Each row was made from one small tree. Brackets hold a mark, then the marks that hang from it, in the order of their numbers. Every link used is in the known rows. Write each row's tree.
Known rows
{j_994 {j_882 {j_182 {j_63 j_139}} j_432}}: [-2.748  0.589  0.925  2.768  0.126  0.263  2.460 -1.039 -0.064  0.748
  2.691  2.700 -0.286  1.812 -0.107 -1.909  0.213 -0.146  1.490 -0.106
  2.930]
{j_63 j_23 j_139 j_182}: [-1.024  1.052 -1.123  3.293 -4.394  0.938  3.338 -0.607 -0.669  3.070
 -0.751  0.450  1.689  0.989  0.926 -0.965  3.443  1.233  1.538  0.002
  1.010]
{j_63 {j_23 j_524} j_139 {j_182 {j_882 j_994}}}: [ 0.574  0.066 -0.147  3.410 -3.726  1.177  2.978 -0.595 -0.880  2.917
  0.574  0.877  1.470  1.579  1.476 -3.200  0.940  2.404  2.670 -0.684
  0.348]
{j_994 j_882}: [-0.398  0.601 -0.642 -0.374  0.607  1.348  1.013 -0.788 -0.397  1.062
  2.341  1.899 -0.210  1.318 -0.497 -1.696  0.223 -0.079 -0.059  0.225
  2.370]
{j_882 {j_182 {j_63 {j_23 j_524} j_139}} j_432 j_994}: [-3.751 -0.703  2.146  5.104 -3.232 -1.254  2.621 -0.808  0.931  0.572
  2.235  2.423  1.168  2.267  0.718 -1.641 -0.059  1.741  4.023 -0.843
  1.438]
{j_204 {j_182 {j_63 j_23 j_139} {j_882 j_994}} j_432}: [-4.675 -0.408  0.856  5.783 -1.141 -0.086  1.968  0.218  1.587  0.902
  1.338  1.682  0.817  2.072  0.886 -2.763  0.224 -0.580  3.051 -1.539
  0.178]
{j_63 j_139 {j_182 j_882}}: [ 0.746  0.475  0.221  0.692 -2.143  1.837  2.501  0.121 -0.976  2.455
 -0.151  0.356  1.128  1.187  0.238 -2.431  1.568  0.560  0.584 -0.077
  1.264]
{j_524 {j_23 {j_63 j_139}}}: [ 0.661 -0.683  0.789 -0.954 -3.184  1.553  1.807 -0.071 -0.793  1.096
 -1.108  0.956  1.438  1.702  0.092 -1.970  1.436  1.943  1.190  0.915
  0.896]
{j_882 j_432}: [ 0.176  0.206  0.884 -1.351 -0.787  1.093  0.397 -1.279 -0.224  0.429
  1.051  3.366  0.844  2.393 -0.256 -1.483  0.518  0.814  0.810 -0.411
  1.453]
{j_139 {j_63 j_182}}: [-0.305 -0.088 -0.680 -0.327 -0.929  1.255  1.944 -0.575 -2.129  2.214
 -0.205  2.346  0.931  1.542 -0.864 -1.015  1.274  0.773  0.473 -0.116
  0.267]
{j_994 {j_882 {j_182 {j_63 j_23 j_139}} j_432}}: [-3.173  0.731  0.544  3.868 -0.406  0.217  2.698 -1.228  0.021  1.009
  2.710  2.727 -0.148  1.817  0.161 -1.839  0.426  0.153  1.944 -0.188
  2.844]
{j_414 j_994}: [-2.084  0.609 -0.582 -3.237  0.263  1.752  1.684 -0.632  0.850  0.713
  3.458  0.304  0.088  2.205 -0.792 -0.034  1.009 -0.159  1.373  0.391
  1.143]
{j_204 {j_182 {j_63 j_23} {j_882 j_994}} j_432}: [-4.660 -0.735  0.730  5.164 -0.428 -0.062  1.083  0.058  1.300  0.565
  1.708  1.895  0.685  1.883  0.408 -2.322 -0.561 -0.765  2.247 -1.469
  0.109]
{j_139 {j_63 {j_23 j_524} {j_182 j_882}}}: [-0.123 -0.378 -1.002  1.359 -1.593  1.385  2.458 -0.944 -2.070  2.686
  0.494  2.403  0.900  1.825 -0.067 -2.152  0.025  2.033  1.916 -0.614
 -0.537]
{j_882 {j_182 {j_63 j_23 j_139}} j_432 j_994}: [-4.281 -0.380  2.097  5.579 -3.269 -1.130  2.549 -0.658  0.788  0.697
  1.963  2.375  1.185  2.113  0.581 -1.320  0.597  1.301  3.937 -0.756
  1.800]
{j_414 {j_994 {j_882 j_182}}}: [-3.006  0.744 -0.259 -1.690  1.803  1.707  2.181 -0.875  0.515  0.837
  4.750  0.634 -0.875  2.003 -0.906 -0.819  0.518 -0.583  1.915  0.403
  2.578]
{j_994 {j_882 j_182 j_432}}: [-1.210  0.264  0.856  0.605  1.152  0.994  1.294 -1.323 -0.544  0.758
  2.907  2.983 -0.543  1.608 -0.513 -2.312 -0.324  0.202  1.339 -0.175
  3.340]
{j_414 {j_994 {j_882 {j_182 {j_63 j_23 j_139}} j_432}}}: [-4.166  1.391  0.130  0.989  0.780  1.256  3.242 -1.411  0.660  0.868
  4.593  1.720 -0.618  2.737 -0.022 -1.084  1.398 -0.424  3.144  0.071
  2.539]
{j_882 {j_182 {j_63 j_23 j_139}} j_994}: [-4.910 -0.829  0.683  5.261 -4.177 -1.423  2.961  0.512  1.399  1.287
  1.877 -0.490  1.280  0.863  0.134 -0.262  0.285  1.114  3.066 -0.113
  1.126]
{j_882 j_182 j_994}: [-2.198 -1.450  1.129  0.760 -1.934 -0.281  0.904  0.422  0.603  0.860
  2.122 -0.008  0.738  0.670 -0.857 -0.988 -0.832  1.284  2.189 -0.084
  1.902]
{j_23 j_63}: [-0.584 -0.671 -0.249 -0.040 -1.993  0.919  1.056 -0.586 -1.353  0.949
  0.168  0.658  1.489  2.048 -0.214 -1.025  1.173  1.879 -0.340  0.401
  0.584]
{j_204 {j_182 j_63 {j_882 j_432}}}: [-3.850 -0.597  0.100  3.929  0.343  0.564  1.319  1.130  1.180 -0.023
  2.447  0.186  0.846  1.554 -0.531 -1.953 -1.734 -0.844  0.802 -0.773
  0.535]
{j_414 {j_994 {j_882 j_432}}}: [-1.680  1.425  0.034 -2.129  2.261  2.278  1.605 -1.660 -0.019  0.495
  4.462  2.569 -0.727  3.005 -0.443 -1.438  1.203 -0.581  1.777  0.080
  2.527]

Write each row's tree
[-0.013  0.435 -1.018  2.456 -4.341  0.655  3.440 -0.900 -0.538  2.782
 -0.230  0.607  1.614  1.217  1.234 -1.615  2.111  2.159  1.569 -0.183
  0.304] | {j_63 {j_23 j_524} j_139 j_182}
[ 0.910  0.301  0.462  3.497 -3.286  1.319  2.792 -1.149 -1.123  2.611
  0.632  2.241  1.438  2.213  1.711 -3.672  1.064  2.450  3.151 -0.987
  0.650] | {j_63 {j_23 j_524} j_139 {j_182 {j_882 j_432 j_994}}}
[-0.591  0.149 -0.988  2.541 -2.184  1.776  1.466 -0.602 -1.509  2.478
  0.562  0.901  1.151  0.793  0.035 -1.377  0.779  0.998  0.462 -0.174
  0.709] | {j_63 j_23 {j_182 j_882}}
[-2.963 -0.134 -0.605  4.663 -3.764  0.037  3.559  0.280  1.313  1.566
  1.844 -0.035  1.223  1.880  1.000 -1.646 -0.797  1.208  2.088 -0.364
 -0.869] | {j_182 {j_63 {j_23 j_524} j_139} j_882}
[ 1.415 -0.908  0.221  0.162 -2.691  0.743  2.486 -1.112 -1.932  1.559
 -0.201  0.790  1.735  2.186  0.828 -2.523  0.990  3.034 -0.040  0.116
 -0.062] | {j_23 {j_63 j_139 j_182} j_524}
[ 0.526 -0.096  1.123  1.981 -2.064  1.596  1.921 -0.819 -2.574  1.811
 -0.413  1.771  1.680  2.664  0.654 -2.971  2.243  1.960  0.920 -0.175
  1.259] | {j_23 {j_63 j_139 {j_182 {j_882 j_432 j_994}}}}
[ 0.892 -1.086  0.087 -0.485 -2.963  0.405  2.442 -0.898 -0.737  1.196
  0.417  0.516  1.598  2.583  0.903 -2.519  0.313  3.406  0.854  0.027
 -0.323] | {j_23 {j_63 j_139} j_524}
[ 1.101  0.712  0.909  0.810 -1.688  1.978  2.290 -0.470 -1.246  2.223
 -0.129  1.760  1.119  1.808  0.426 -2.904  1.715  0.622  1.093 -0.394
  1.545] | {j_63 j_139 {j_182 {j_882 j_432}}}
[-0.811  0.055 -1.109  1.843 -1.664  1.561  2.349 -0.675 -2.192  2.851
  0.149  2.313  0.961  1.675 -0.289 -1.671  0.919  1.371  1.891 -0.485
 -0.027] | {j_139 {j_63 j_23 {j_182 j_882}}}
[-2.876 -0.307  0.097  5.607 -3.873 -0.200  3.146  0.336  1.084  1.405
  2.177  0.425  1.388  2.155  1.267 -2.125 -0.784  1.455  2.857 -0.646
 -0.659] | {j_182 {j_63 {j_23 j_524} j_139} {j_882 j_994}}
[ 1.478 -0.592  1.882  0.111 -2.437  2.097  1.388 -0.477 -2.049  1.247
 -1.140  2.317  1.488  2.118  0.372 -3.172  1.447  1.871  1.509  0.484
  1.315] | {j_524 {j_23 {j_63 j_139 {j_182 {j_882 j_432 j_994}}}}}
[ 0.260 -0.067  0.074 -0.002 -0.224  1.806  1.715 -0.794 -2.461  2.110
  0.203  3.241  0.714  2.118 -0.645 -2.235  0.604  0.878  1.221 -0.544
  0.446] | {j_139 {j_63 {j_182 {j_882 j_432}}}}
[ 0.468 -0.584  0.967  1.254 -0.997  1.738  0.681 -0.987 -3.023  1.251
  0.124  2.117  1.486  2.363 -0.005 -2.437  1.186  1.738 -0.225 -0.081
  1.085] | {j_23 {j_63 {j_182 {j_882 j_432 j_994}}}}
[-0.506 -0.272 -1.261  1.122 -1.978  0.879  2.504 -1.122 -1.951  2.586
  0.162  2.443  1.087  1.705 -0.096 -1.288  0.792  1.946  1.482 -0.420
 -0.481] | {j_139 {j_63 {j_23 j_524} j_182}}
[-4.619 -0.775 -0.576  5.806 -0.958  0.140  1.533  1.577  1.383  0.456
  2.620 -0.853  1.154  1.091 -0.232 -1.655 -1.551 -0.378  1.625 -0.770
  0.193] | {j_204 {j_182 {j_63 j_23} {j_882 j_994}}}
[ 0.815 -0.426  1.589 -0.047 -0.160  1.784 -0.141 -0.421 -0.524  0.638
  2.169  2.914  0.656  2.632 -0.049 -3.390 -1.239  1.154  2.069 -0.935
  1.360] | {j_182 {j_882 j_432 j_994}}
[ 0.839 -0.909  0.791 -1.129 -2.281  1.885  0.946 -0.449 -2.001  1.125
 -1.223  1.363  1.445  1.244 -0.410 -1.608  1.214  1.504 -0.228  1.052
  0.925] | {j_524 {j_23 {j_63 j_182}}}
[-1.238  0.166 -1.376  1.583 -2.124  1.080  2.478 -0.903 -2.050  2.703
 -0.250  2.360  1.126  1.532 -0.297 -0.796  1.776  1.348  1.467 -0.268
  0.035] | {j_139 {j_63 j_23 j_182}}
[-2.248  0.205  1.724  4.309 -2.232  0.362  2.256  0.063  0.526  0.675
  1.867  2.306  1.159  2.884  0.801 -2.567 -0.159  0.396  2.460 -0.786
  0.557] | {j_182 {j_63 j_139} {j_882 j_432 j_994}}
[-1.664 -0.723  0.177  1.233  1.013  1.503  0.477  0.957  0.755  0.212
  2.195  0.362  0.639  1.461 -0.680 -2.859 -1.748 -0.144  1.353 -0.940
  1.233] | {j_204 {j_182 {j_882 j_432}}}
[-2.760  0.362  0.855  2.419  0.675  0.340  1.884 -1.160 -0.207  0.536
  2.996  2.861 -0.350  1.627 -0.430 -1.634 -0.321 -0.243  0.968 -0.077
  2.875] | {j_994 {j_882 {j_182 j_63} j_432}}
[-3.598  0.169 -1.076  4.292 -4.841 -0.954  3.756 -0.171  1.596  1.400
  1.012  0.071  1.573  1.540  0.925  0.065  0.889  1.111  1.321  0.061
 -0.727] | {j_182 {j_63 {j_23 j_524} j_139}}
[-0.850 -0.422 -1.414  0.469 -2.290  0.569  2.444 -0.879 -0.727  2.112
  0.828  2.192  0.958  2.049 -0.042 -1.308  0.065  2.308  2.516 -0.510
 -0.665] | {j_139 {j_63 {j_23 j_524}}}
[-2.316 -0.280  1.531  3.490 -1.232  0.471  1.052 -0.166  0.143  0.215
  2.381  2.652  0.961  2.596  0.153 -2.027 -1.221  0.146  1.362 -0.704
  0.427] | {j_182 j_63 {j_882 j_432 j_994}}
[ 0.153 -0.262 -0.536  1.491 -1.268  1.502  2.311 -1.313 -2.292  2.454
  0.556  3.345  0.890  2.287  0.105 -2.503  0.109  2.053  2.186 -0.841
 -0.315] | {j_139 {j_63 {j_23 j_524} {j_182 {j_882 j_432}}}}
[ 1.967 -1.015  1.311  0.775 -1.985  1.228  2.011 -1.285 -2.382  1.480
  0.350  1.928  1.586  2.966  1.131 -3.933  0.258  3.213  1.048 -0.437
  0.176] | {j_23 {j_63 j_139 {j_182 {j_882 j_432 j_994}}} j_524}
[ 0.877 -0.405  0.281  2.453 -1.756  1.470  1.033 -1.503 -1.762  1.946
  1.444  2.794  1.172  1.806  0.738 -2.922 -0.463  2.132  1.558 -0.854
  0.415] | {j_63 {j_23 j_524} {j_182 {j_882 j_432 j_994}}}
